Each row was made from one walk, in order. Every step used is in the known rows, and no mark comes twice. Write each row's walk.
(in the rows, 128 means zero)
Known rows
c, v: [153 142 155  81 151 154 130 106 147 132 120 106 128  88 135 117  98 131
 137 145 141 105 115 122 152 161 169 160  94 113  60 111]
n, p, h, v, s, e: [142 135 137  65 152 178 121 126 127 123 147  92 115 147 159 129 102 160
  85 157 157 120 129 169 151 135 197 163  55 132  71  80]
p, n, v: [155 131 167  92 117 152 137 105 118 119 119 101 139 109 124 127  85 103
 123 143 140 116 133 112 149 151 145 147  82 106  68  93]
p, n, v, k: [157 120 191  89  95 129 133 107 136  95 120 105 154 125 132 134  83  95
  97 150 148 143 131 126 159 155 134 140  69 105  74  86]
k, v, h: [149 146 164  58 151 159 136 121 157 138 138 101 109  99 137 139  95 135
 136 158 148 135 131 114 124 141 179 158  97 124  59  97]
k, v, s: [154 174 171  66 159 157 134 130 145 110 122 114 105 107 148 162  96 146
 117 145 150 134 141 142 145 155 170 157  81 122  63 117]
c, v, h, p, b: [167 136 151  62 128 146 124 118 128 135 144  92 135  84 150 133  94 125
 124 167 136 124 107 123 140 147 163 169  85  91  75  77]
s, e, n, p, h, v, k: [145 100 162  87  94 147 122  94 141 120 147  90 166 150 157 140  91 115
  71 164 165 128 118 174 162 127 165 135  56 114  76  59]
s, e: [152 115 133 129 134 158 133 121  99 147 126  97 138 125 139 135 100 136
  85 140 163  95 121 134 143 140 200 143  93 126  84 113]
k, v: [151 144 165  85 151 149 141 118 149 140 115 105 119 103 143 149  86 125
 139 145 143 112 128 136 140 153 167 142 102 111  61 109]
p, n: [155 127 155 132 103 140 133 108  90 133 125 105 155 105 132 154  87 103
  99 146 148 134 128 129 151 147 140 144  86 113  88  91]
d, k: [150 132 162 132 129 125 130 116 168 155 119 101 137 118 150 124  86 130
 109 149 165 134 125 152 164 156 150 140  80 125  85 110]
k, v, h, p: [151 132 162  75 140 150 128 123 177 143 139  92 120 108 159 148  91 144
 142 168 159 131 130 140 134 146 183 152 105  92  58  90]
n, e: [148  99 137 106 130 158 127 118  92 133 123  97 128 147 133 117 103 104
 104 156 145 112 127 146 128 146 167 148 103 126  91  93]
d, k, v: [148 143 182  94 139 126 135 123 181 149 112 100 126 112 154 130  77 138
 137 147 155 122 130 150 164 159 155 132  88 117  62 112]
d, n: [155 138 157 141 110 142 131 103 166 144 121 108 174 100 126 126  89 109
 114 154 164 129 126 144 168 144 155 143  89 116  76  97]
p, n, v, s, e, b: [174 161 159  66 105 161 121 118  88  92 134 108 141 124 124 152  97 119
  66 134 145 100 134 122 151 144 166 150  46 116  81  91]
n, p, b: [162 121 143 124 128 146 134 111 117 136 121  95 141 130 158 142  77 102
  91 161 129 120 116 199 142 146 146 140  89 125  88  77]
h, v, s: [145 163 155  77 161 155 133 127 179 115 125 110 108 108 146 160 102 141
 115 146 151 137 141 135 152 152 164 177  72 103  76 101]
k, v, c: [163 150 167  74 171 144 139 125 133 107 123 106 168  98 145 162  86 109
 118 146 156  99 124 126 145 153 140 151 111 104  63 125]
k, v, n, e, s: [152 142 164  49 120 155 123 113  91  86 128 102 126 149 125 151  87 114
 100 151 150 142 147 147 149 144 195 152  74 116  62  79]
p, n, e: [150  88 148 118  91 149 126 113  53 123 125  95 149 142 125 128  95  91
  90 152 138 124 131 136 142 143 148 139  92 119  95  76]
s, e, n, v: [156 128 153  95 118 167 135  97 111 125 124 100 148 125 124 124  97 121
 101 139 164  78 130 117 148 137 184 139  80 113  68 105]
v, h, p, n, e, s: [149 121 150  87  94 151 108 107  89 112 156  85 141 153 141 146 100 104
  88 165 162 158 141 153 143 140 181 157  68 103  89  51]
v, n, e, s: [153 131 146  86 111 155 117 108  77  91 134 102 133 157 121 146  96 106
  74 155 162 152 143 148 148 140 191 162  65 123  83  75]
e, s: [152 169 148 105 154 148 131 102 141 130 131 109 115 116 137 164  96 115
 103 139 165 138 134 150 148 153 180 160  66 122  81  98]
n, e, s: [147 137 140  86 142 158 122 107 101 120 130  99 114 153 132 137 103  98
  95 147 154 125 136 157 140 150 185 155  74 129  90  85]
s, e, n: [157 119 142 136 105 156 131 100  89 138 131 102 163 119 131 151 100 119
  76 142 171  98 125 134 150 133 181 138  82 120  87 106]
c, v, s, e, n, p: [155 152 160  82 126 177 112  97 119  90 132 103 161 129 155 122 100 166
  74 150 162  99 127 189 175 150 197 152  66 129  55 101]
v, s, e: [155 148 141 111 143 166 126 133  91 117 132 107 126 129 144 147 110 159
  63 142 170 117 133 144 147 143 202 159  73 138  86 121]
k, v, h, p, n, e, b: [164 112 161  57  79 143 111 118 110 120 148  88 148 133 140 154  87  95
 113 169 130 118 128 147 128 140 152 136  91  84  78  47]
h, p, n, e, s, v, k: [152 109 174  86  80 126 115 115 123  80 131  99 161 159 152 160  86  79
  53 150 163 153 143 196 184 160 175 141  55  80  86  66]
c, v, h, p, n: [155 122 163  80 105 147 117 107 133 123 147  93 156  87 144 129  93 137
 128 163 149 134 120 116 157 151 164 162  85  88  61  77]
v, h, p, n, e: [149  81 147 108  80 150 113 118  77 126 150  83 154 147 141 126  98 108
  96 174 152 143 132 140 135 137 162 149  97  99  91  58]
s, e, n, p, h, v, c: [155 118 143  83 135 163 125 101 107 112 154  89 203 129 149 146  90 106
  74 156 170  85 115 149 157 125 146 151  77 106  73  79]

Which walk is each row?
[153 132 153  69 121 178 130 100 113 122 146  94 141 120 119 113 107 130
  99 153 168 104 133  96 131 126 197 157  75 129  67  94] => s, e, n, v, h
[170 177 156  59 141 159 125 133 123 115 131 111 123 117 144 172 100 142
  82 136 146  93 129 151 140 145 189 145  66 121  75 112] => k, v, s, e, b
[150 115 138 108 139 162 126 102 116 147 142  94 125 131 152 122  90 117
 106 169 152 130 116 170 132 141 156 145  81 140  79  76] => n, p, h
[159 134 188  84 105 136 134  89 169  96 123 110 153 123 135 142  91  92
 100 156 163 134 131 138 154 149 139 142  71 106  71  95] => e, n, v, k
[159 131 139  45 127 156 122 126  99 113 149  92 119 140 146 143  98  87
  76 160 147 136 136 172 139 142 192 169  57 100  92  58] => n, e, s, v, h, p, b
[151 126 145  94 140 158 129 125 180 135 142  98 131 102 152 137  98 133
 107 163 166 131 133 151 144 149 189 166  89  90  70  92] => s, v, h, p
[153 123 172  99 130 136 137 122 176 109 120 115 140 113 145 146  90 105
  76 147 158 140 130 163 161 158 163 150  78 109  76 108] => s, v, k
[158 117 177  91  99 146 131  99 129 102 125 102 161 138 134 132  97 113
  75 147 172 106 127 132 158 140 176 135  68 113  71 102] => s, e, n, v, k
[170 122 159  56  96 149 122 117 103  98 126 103 141 138 120 151  85  96
  99 160 129 114 129 144 129 140 160 139  88 104  72  72] => k, v, n, e, b
[153 161 160  71 152 166 132 140 113 114 124 106 119 123 148 151 101 164
  92 137 159 109 138 138 152 147 207 149  78 127  65 125] => k, v, s, e
[157 157 173  74 125 158 130 118 112  88 124 110 128 117 130 140  93 122
 101 143 148 139 146 120 156 154 148 162  58 117  71  96] => p, n, v, s
[166 113 140 136  90 153 130  98  66 132 128  92 177 140 151 148  82 102
  57 153 145  95 116 199 152 129 167 128  75 126  92  76] => s, e, n, p, b
[158 165 169  77 124 163 131 118  93 104 131 111 141 117 143 169 100 147
  83 138 166 110 140 140 155 139 190 143  69 122  67 117] => k, v, s, e, n
[166 107 145 105  80 142 119 108  68 121 132 100 155 138 121 147  93  66
  81 152 126 112 122 143 133 142 130 134  82 110 104  61] => p, n, e, b
[164 142 158  73 175 154 138 115 148  98 123 103 162 112 133 129  93 103
 114 145 162  89 125 112 143 155 136 163 103 104  65 123] => n, v, c
[148 164 148  50 158 162 131 126 139 125 147 107  96 103 140 154 107 129
 115 154 151 151 133 106 138 140 151 179  53 117  82  85] => p, h, v, s
[157 144 163  90 126 159 138  87 149 119 122 106 141 109 126 133  92 101
 125 148 156 107 134 123 144 147 148 148  80 106  67  97] => e, n, v
[146 134 156  47 113 167 121 115  86  97 152  99 125 135 117 125 100  90
  72 147 149 155 150 138 149 141 189 168  56 125  82  62] => p, n, e, s, v, h
[169 135 162  83  95 142 128 109 178 132 136  90 164 103 136 114  84 102
 127 171 151 130 124 134 152 134 155 158  73  88  71  67] => d, n, v, h, p, b
[152 154 159  82 114 150 122 111 146 112 153 100 141 105 144 167  89 114
  84 150 170 160 146 156 168 150 189 167  50  88  72  70] => e, s, v, h, p, n
[154 138 149 128 114 170 117 103 103 101 135 103 164 149 159 147  99 149
  50 155 175 116 137 204 161 140 190 143  67 137  77  96] => v, s, e, n, p
[156 108 143 110 108 161 122 104  96 117 148  96 149 135 142 130  84 122
  83 179 159 158 122 159 141 132 157 150  71 135  73  65] => v, n, p, h
[164 164 146  64 136 147 130 122 143 124 150 100 121 103 151 169  90 102
  83 152 156 147 134 164 148 145 185 174  49  92  87  71] => e, s, v, h, p, b
[154 114 149 134 109 153 123 105 136 107 125 100 162 139 146 136  79 134
  84 171 160 145 131 190 157 145 169 148  88 122  66  82] => v, n, p
[157 140 146  61 170 149 137 121 129 125 148  99 156  95 136 153  97  96
 115 151 157 114 116  92 136 138 119 173  85  99  81  94] => p, h, v, c
[162 177 153  73 183 151 135 117 150  88 132 116 165 101 137 168  92  91
  69 131 173 114 136 148 167 160 162 173  71 105  72 119] => e, s, v, c
[153 115 152 114 117 162 129 113 156  98 122 106 159 129 145 129  75 127
  71 162 155 135 137 199 169 149 181 154  82 113  56  85] => s, v, n, p
[151 125 156 152 108 150 123  93 199 135 118 100 186 128 148 113  79 118
 107 164 161 126 125 207 175 147 163 133  96 123  64  83] => d, n, p
[165 117 134  95 120 151 120 111 107 132 129 101 133 143 128 140 101  79
  93 154 134  99 119 154 118 146 147 143  92 118 100  79] => n, e, b
[146 122 166  64 132 134 134 116 161 132 142 102 118 111 143 150  97 103
 111 159 155 155 118 114 142 140 140 158  65 105  83  76] => p, h, v, k
[144 115 177  91  97 133 121  98 223 126 137  96 178 129 152 118  80 102
 108 176 159 158 119 183 179 137 142 143  63 109  64  54] => d, n, p, h, v, k
[152 126 180  78 104 136 121 113 143 124 136  91 145 139 157 117  65 146
 109 176 159 160 127 174 167 141 151 132  62 133  52  73] => d, k, v, n, p, h
[143 125 153  98 118 155 125  95 198 149 136  93 163 117 142 106  82 110
 132 168 151 132 122 170 168 135 150 147  73 111  60  57] => d, n, p, h, v
[172 165 137  99 133 159 118 127 107 116 139 112 134 123 139 168 107 135
  55 141 159 107 124 149 140 142 182 154  60 129  97 107] => v, s, e, b
[145 135 142  32 118 160 121 110  84 105 153  95 114 145 115 144  98 100
  97 159 153 158 138 113 140 129 178 174  41 112  81  49] => p, h, v, n, e, s
[151 173 150  82 163 157 136 110 158 120 127 113 118 107 137 157  93 109
  94 132 161 127 141 158 162 159 189 165  58 113  72 104] => e, s, v
[153 118 155 103 100 149 128 122 143 123 145  98 154  99 145 147  88 119
  93 159 160 147 135 143 159 146 169 158  80  84  75  78] => s, v, h, p, n
[152 134 168  66 117 161 132 109 125 116 142  97 128 106 117 116  94 114
 122 155 145 141 136  91 134 140 158 164  77 119  68  80] => p, n, v, h
[152 126 153 139 113 155 127  83 147 128 126 101 167 130 153 143  84 111
  96 162 159 120 128 199 153 146 148 136  90 119  74  82] => e, n, p
[158 160 162  88 124 168 125 120 156 104 122 106 155 124 126 103 101 148
  91 141 174 106 140 131 175 141 202 154  62 126  60 115] => d, n, v, s, e
[159 146 171  91 111 150 124 118 133  95 125 102 139 124 152 149  90 131
 107 153 157 134 144 145 165 160 151 156  65  84  71  91] => h, p, n, v, s
[157 133 191  96 102 131 130 100 215 107 115 109 172 117 130 108  85 101
 111 157 166 140 129 146 176 151 152 141  73 107  59  94] => d, n, v, k
